Known rows, with every step that occurs:
F-D-J-C-U-P: [ 13  21 -27 -11   7   4  -6  24   0  19 -17   1  11 -15   0   4  -1  15
  10 -26 -14  22 -29 -10  -1   0  16  27  27   5  16  26  -6]
C-B-P-U-D: [ -8 -11  12   4  17   8  -7 -19  12  -6   2 -19   2  -3 -24 -12  41  -5
  -2  -3   1   0  11  20 -10 -15 -12  -9  -6  25   9 -20  12]
C-U-P: [  8  16  11  12   2   6  -1  -8   6   4  -4  13  -6 -23 -12  26  -9 -16
   3   7  -1   5  -8   3 -15   7   0  32 -11   4  -4   7  10]
C-B: [  1  -1  11   3  17   3   9 -25  -5  -7  11 -14 -16  10   8  -5 -32   2
 -10  26  -4  14   3  -4   7  -6   5  -7 -17  10   1  -1  20]
F-D-J: [ 20   9 -21  -3  12  -7   0   7 -15  11 -19   0   3   4  27 -14 -12   6
  -1   5 -11  12 -34 -28   3  -2  24 -11   3   1  17   6 -15]
B-C: [  6   4  -2  14  -1   0  10 -10   3   2  -2  11 -12  15  26   4 -23   0
 -14  21  12  -9  -7  12   6   5   9   4  -2 -14  -6  -3 -11]
F-D-U-C-B: [  5 -29  -9   5  27 -13   2   1  -2   0  18 -21  -7  15   1 -13  -8 -19
   2 -14 -16  16 -20  -1  31   8  -8 -27 -14   7  29  -5  22]
C-B-P: [ -4   5  21  10  12  -3   2 -28  18   6   6  -1 -12   3   2  -3  -7   2
   8  11 -13  -7   9   5   3   2  -5 -16  -6  22  -1  -3  13]
P-J: [  7  -9  13  -2 -18   2  -7 -13 -14 -11  -5   0  10  13  20  -4 -13   6
 -19  23  10  12  -4 -26   4   2  19  -6 -10  -4  -3   3  19]
B-C-U-P: [ -2  24   0  27   7   4  10  -4  14   4  -4  18 -14 -12  -2  26  -8 -10
  -3   7   3  -6  -9  17  -9  10 -11  42   6  -4  -7  -2  -4]
P-U: [ 27 -14   4  -3 -12  21   2  -9 -14   0 -16 -11   8   8   4   4  -3  -1
 -18  21  16   9   2  -3  -4   6  17   1 -22 -10   5   1  -1]
C-U-P-B: [  7  29  13  23  12   3   9   2   0  -9   5  23 -20 -20 -15  44 -23 -18
   1   9 -14 -13  -1  -4 -27  13 -13  30   4  -7 -10   3   3]
B-P-U-D-F: [  2  -2  28   5 -18   7  -4   4  22  26  -2   1  11 -10 -32  -2  29 -20
  12  -3   1   4   5  22 -14   6  10  -6 -16   0   0 -18  -7]
P-B-C-U-D: [ -8  30  -5  34  17  -2  10  14   8 -17  11  28 -37  -7 -13  21  -3 -19
 -14   8   2 -41  -6  10 -21 -16 -25  21  21 -11  -9 -15 -12]
J-P-B-C-U-D: [ -9  38 -14  34  16   1  12  31  13 -10   3  32 -12  -4 -15   0   2  -8
   0   9   4 -32   7   9 -23 -20 -24  21  22 -13  -3 -12 -14]
P-U-C-B: [ 24 -33  -1 -10  19   9   0 -12 -21  -9   3 -24  -5  17  -5 -12   6 -13
 -18  11  16  24  -2   4  30   9   7  -2 -13   4   6  -8  16]
J-C-U-D: [  7  -1  -4 -11 -10  12 -14  12  12  -1   3   5  -4 -13 -19  -3   7  -3
  -4  -8   6  -3  -5  17  -4 -25   6  14   6   1  -1  18   7]
D-B-C: [-10  -3 -14   4   3  -7  17 -13  -6 -16  10   4 -15  12  25   1 -30   0
  -8  17  11 -16  14   5  10   3  -1   9  -9 -13 -25 -13 -16]
C-U-D-J-P-B: [  4  42 -18  13  19  -3   2  37  -4 -10 -11  31   2 -23 -24  -8  11  -6
  14  11  -7 -11  -6 -24 -28 -38 -12  18  25  -5  -2 -11 -14]
J-C-B-P: [ -4  -5  13 -12  -3   3  -3 -14  24  12   6 -10  -3  10  -1 -10 -12  20
   9  -7 -13  -1  18  16  14  -2   5 -18  10  16  -3  18  14]
U-P: [  3  -2   7  -1   7  -4  -4 -19  -3  -5   0   9   6  -7  11  16 -14 -12
   0  12   1  23 -12  14 -16  16   8  16 -14  -2  -3   5   0]
C-U: [ 21  16  11  12  -9  14   2  -3   3   6  -6  12 -15 -13  -5  13 -16 -10
  -1  19   0 -12  -5 -13  -1  -2   8  13 -15   0  -5   9   9]
B-P-J-D-U-C: [-17 -32  20 -13 -33  -9 -22  16   2   8   2  -1  21  -2 -18  -7  55  -7
  10 -29  11   0  -3   0  25  12 -17 -22   8  -9   2   3  13]
J-C-B-P-U: [  6 -15  12 -14  -7  23  -2 -10  12  12  -4 -27   8  12 -13  -6   8  23
  -1  -8  -1   6  28  16  12   3   5 -12   8  14   4  12  14]
F-D-B: [  5  -7 -22  -7   5 -14   5  -9 -17  -5   9 -12  -6  11  28  -4 -31   1
  -4  -2  -5  -4  -6 -14   8  10  12 -14 -28   4   5  -1  -9]
F-D-J-P-B-C: [  6  39 -40  20  24 -13  20  38 -11  10 -15  20   4  19  31 -17 -21  17
   2   1 -14  -9 -15 -23  -5  -2   0  -8  36 -16  15  -5 -36]

Rows:
[  1  23 -10  25   7   0  18  20   1  -3  -1  26  -4  18  19   0 -32   6
  -1  24   4 -18  10   2 -10   5  -6  -1  17 -25  -5  -4 -21]
J-P-B-C
[  6  -2  21   6   4  17   6 -24   6   8  -7 -17  -1   4 -11  -1  14   7
   0   8  -3   0  17   4   3   4  -4 -12 -13  21   4  -7  14]
C-B-P-U
[-14  -8  -6 -25 -14  -6   1  -1 -24  -5  11 -17  -6  -5  10  -1 -13   8
  -6  -5  23   1  18   2   7   0  -2  -2 -20 -10 -16   4 -10]
J-D-B
[ 15  28 -11   2  10   0  12  27 -16  -4 -15  26   9   2   9 -10 -23  11
  12  27  -8   3  -1 -31 -14 -10   6  -1  18 -16  -4   0 -18]
D-J-P-B
[  3   8   9  10  17  -9   2  -8  -8 -15   8  18 -10  -7   5  33 -29 -13
  -5  15 -10   4  -2   5 -27  19  -4  13   3 -12  -9  -1  -4]
U-P-B
[ 19   0 -33 -24  -2   0  -4  19  -8  17 -17  -7  12  12  27 -19 -15  26
  -1 -14  -8  20 -26 -14  14  -4  32 -12  19  -4  18  25 -15]
F-D-J-C
[  4  -8 -20 -30   5  -2 -15  13  -3 -10  -7   5  10  -2   2 -22  10  10
  -4   0   8  19 -17   9  -1 -33  17   5  26  -8  -2   8 -13]
U-D-J-C
[ -5  -4   7  -2  -6 -10  -1 -19   7  -5   4  10  -5  -4   9   4  -7  -5
  17   4  -7 -22  20   0   1   9  -4 -10 -19   9 -22  -8  -9]
D-B-P
[ -2 -11  -3  12   6  -6   2   0   6   5   0  -7  15  -8   4  15  -8 -15
  11 -15 -18  19 -22   5 -15  14  -4  -3 -20  -4  28   2   7]
F-D-U-P
[  1  -3  24   4 -23  -3 -11 -18   7   0  -8  11  12   7  11  -3  12   7
   1   9  -2  -7   0 -18   1   8   9 -16  -2   9  -5   0  13]
B-P-J
[ -1 -27 -12 -17   5   5   0 -11 -20 -29   5 -17   6  -1  -7  -7  18 -11
 -13   5  22   4  16   6 -10 -16  -1   9 -27  -2  -8 -22  -8]
P-U-D-B
[-15 -12  12  -7 -20  -9  -6 -22  -4 -15   5   6   9   7  11  -6   5   8
   5   5  -1 -14  20 -23   9   6  -1 -10 -10   9 -22 -10   7]
D-B-P-J
[-10 -17 -13 -23 -25 -13 -13  -1   1   0   4 -16  20  20  20 -19   2  28
   3 -35  -9  -8  13 -16  20  10  14 -25   8  12   1  15  -1]
F-D-B-P-J-C
[-23  -3   6 -19 -19 -11  -8  -6  -2   7   7  -5  -4  -9   2   0  13   7
  14 -17   9 -19  23   7   3   5 -12 -12 -10   3 -17   3 -17]
J-D-B-P
[-40  -9  32  -1 -22   1  -3  -1   8   6  11 -24  11  -2 -19  -9  26  15
   6 -15   1   5  23 -12  10  -9 -27 -22   0   9   6  -2  34]
C-B-P-J-D-U
[  5 -15   5  -7 -14   8   2 -18  -3  -5  -7  -8   7  -2  -4   3  14   0
   9   2   6 -17  27   0  -1  10  -1  -5 -22   5 -15 -13 -13]
D-B-P-U
[ -6   1   0  -5  26   6  -4 -10   4  -5 -14 -12   9  -9 -23 -22  51   3
   4   1  -2   9   1   2  -9 -30 -11  -1  12  23   6 -25   0]
C-B-P-U-D-J
[-10 -12  13  -8 -25   6   2  15  -1   9   2 -12   6 -12  -9   7  -3  -1
   1  -3  14   6   4   7  -4  -7  -9 -11 -17 -20   5   8   6]
J-D-U
[ 12 -22  -1  -6  28  -8  -2 -16 -14  -9  15  -9 -17  17   7 -12 -13 -16
  -9  15   3  20 -10   5  33   8   3  -8  -9   7   0  -2  15]
U-C-B
[-16  11 -11  36  20 -13  20  13   7  -6  12   9  -9   3   8  33 -22 -13
   0 -14 -22 -14 -13  12 -24  22 -24   3  13 -21  15 -12 -10]
F-D-U-P-B-C
[ -6   0 -33   7   9 -16  15  -6  -8  -5  10  -8 -14  23  37  -6 -29   6
  -8  -5  -1 -15  -4   0  15  11   3  -5  -9  -5   2  -9 -21]
F-D-B-C
[-29  18   4   9 -21   2  -1   8  -5   7  -2  -3   4 -11  -7  17  21  12
 -20 -15  27   9  -2   1   2   5 -16  39  20  -8  -5   6   5]
B-C-U-P-J-D
[ -1   7 -17 -14  15  -5  -3   2  11  24  -8 -15   4  12   9 -26   1  32
  14 -24 -27   7 -12  -9  21  -7  12 -24  29  24  19  17  -1]
F-D-J-C-B-P
[-10  -7  12 -16 -31   1 -11   1 -25   2  -2 -16  12   6  13  -4   6  16
 -24   2  26  17   1 -17   8  -1   9  -7  -5  -8   0  14  10]
P-J-D
[  7  19   3   2  -2   9   0  13   7  -6   7  18 -10 -16 -17  37 -25  -1
   0  -9 -12  -6   9   7 -17  12  -4  30  24 -11 -13  23   4]
J-C-U-P-B
[ 29 -30   5  -8  -9   6 -13  -3   2   9 -16   5   9   5  -6  -1  40 -17
   4  -4   7  -5  -6  14  17  25   6  -9  -5   3   3  -3  -7]
B-P-U-C
[-14   9   4   7   4  -9  -8 -10  18 -12   8  16 -14 -27 -24   4  30 -19
  22 -13  -6 -36  13   6 -12 -17 -20  11 -10  21 -18 -18  -3]
C-U-D-B-P
[-21 -23  17  -8   1 -10  -6   5  11  11  16 -14  -4  -8 -28  -6  34 -11
  19 -28  -2  -2   7  23  27   5 -29 -23   2   7   8   1  16]
J-D-U-C-B-P
[  0  11  12  -6 -23   9  -4  24  23  22  11   5  -6 -13 -34  -1 -13 -13
   7  -5   0  11  -2  18   0 -10  20  14   1  -9  -8  10   7]
J-C-U-D-F
[ 14 -18 -22 -34  -3  18 -12  18 -13  -7 -19 -11  24  -1 -10 -22  30  13
 -11  -5  20  26  -7   8  -5 -30  20  11  21  -9   3   2 -13]
P-U-D-J-C
[-12 -17   2   5  -7  -8  -3  -2  -5  -3   1 -12  30   1   9   8   2  -4
  -4 -14 -11  30 -19 -17 -10  13   0  -4 -12  -2  24  -2  23]
F-D-U-P-J
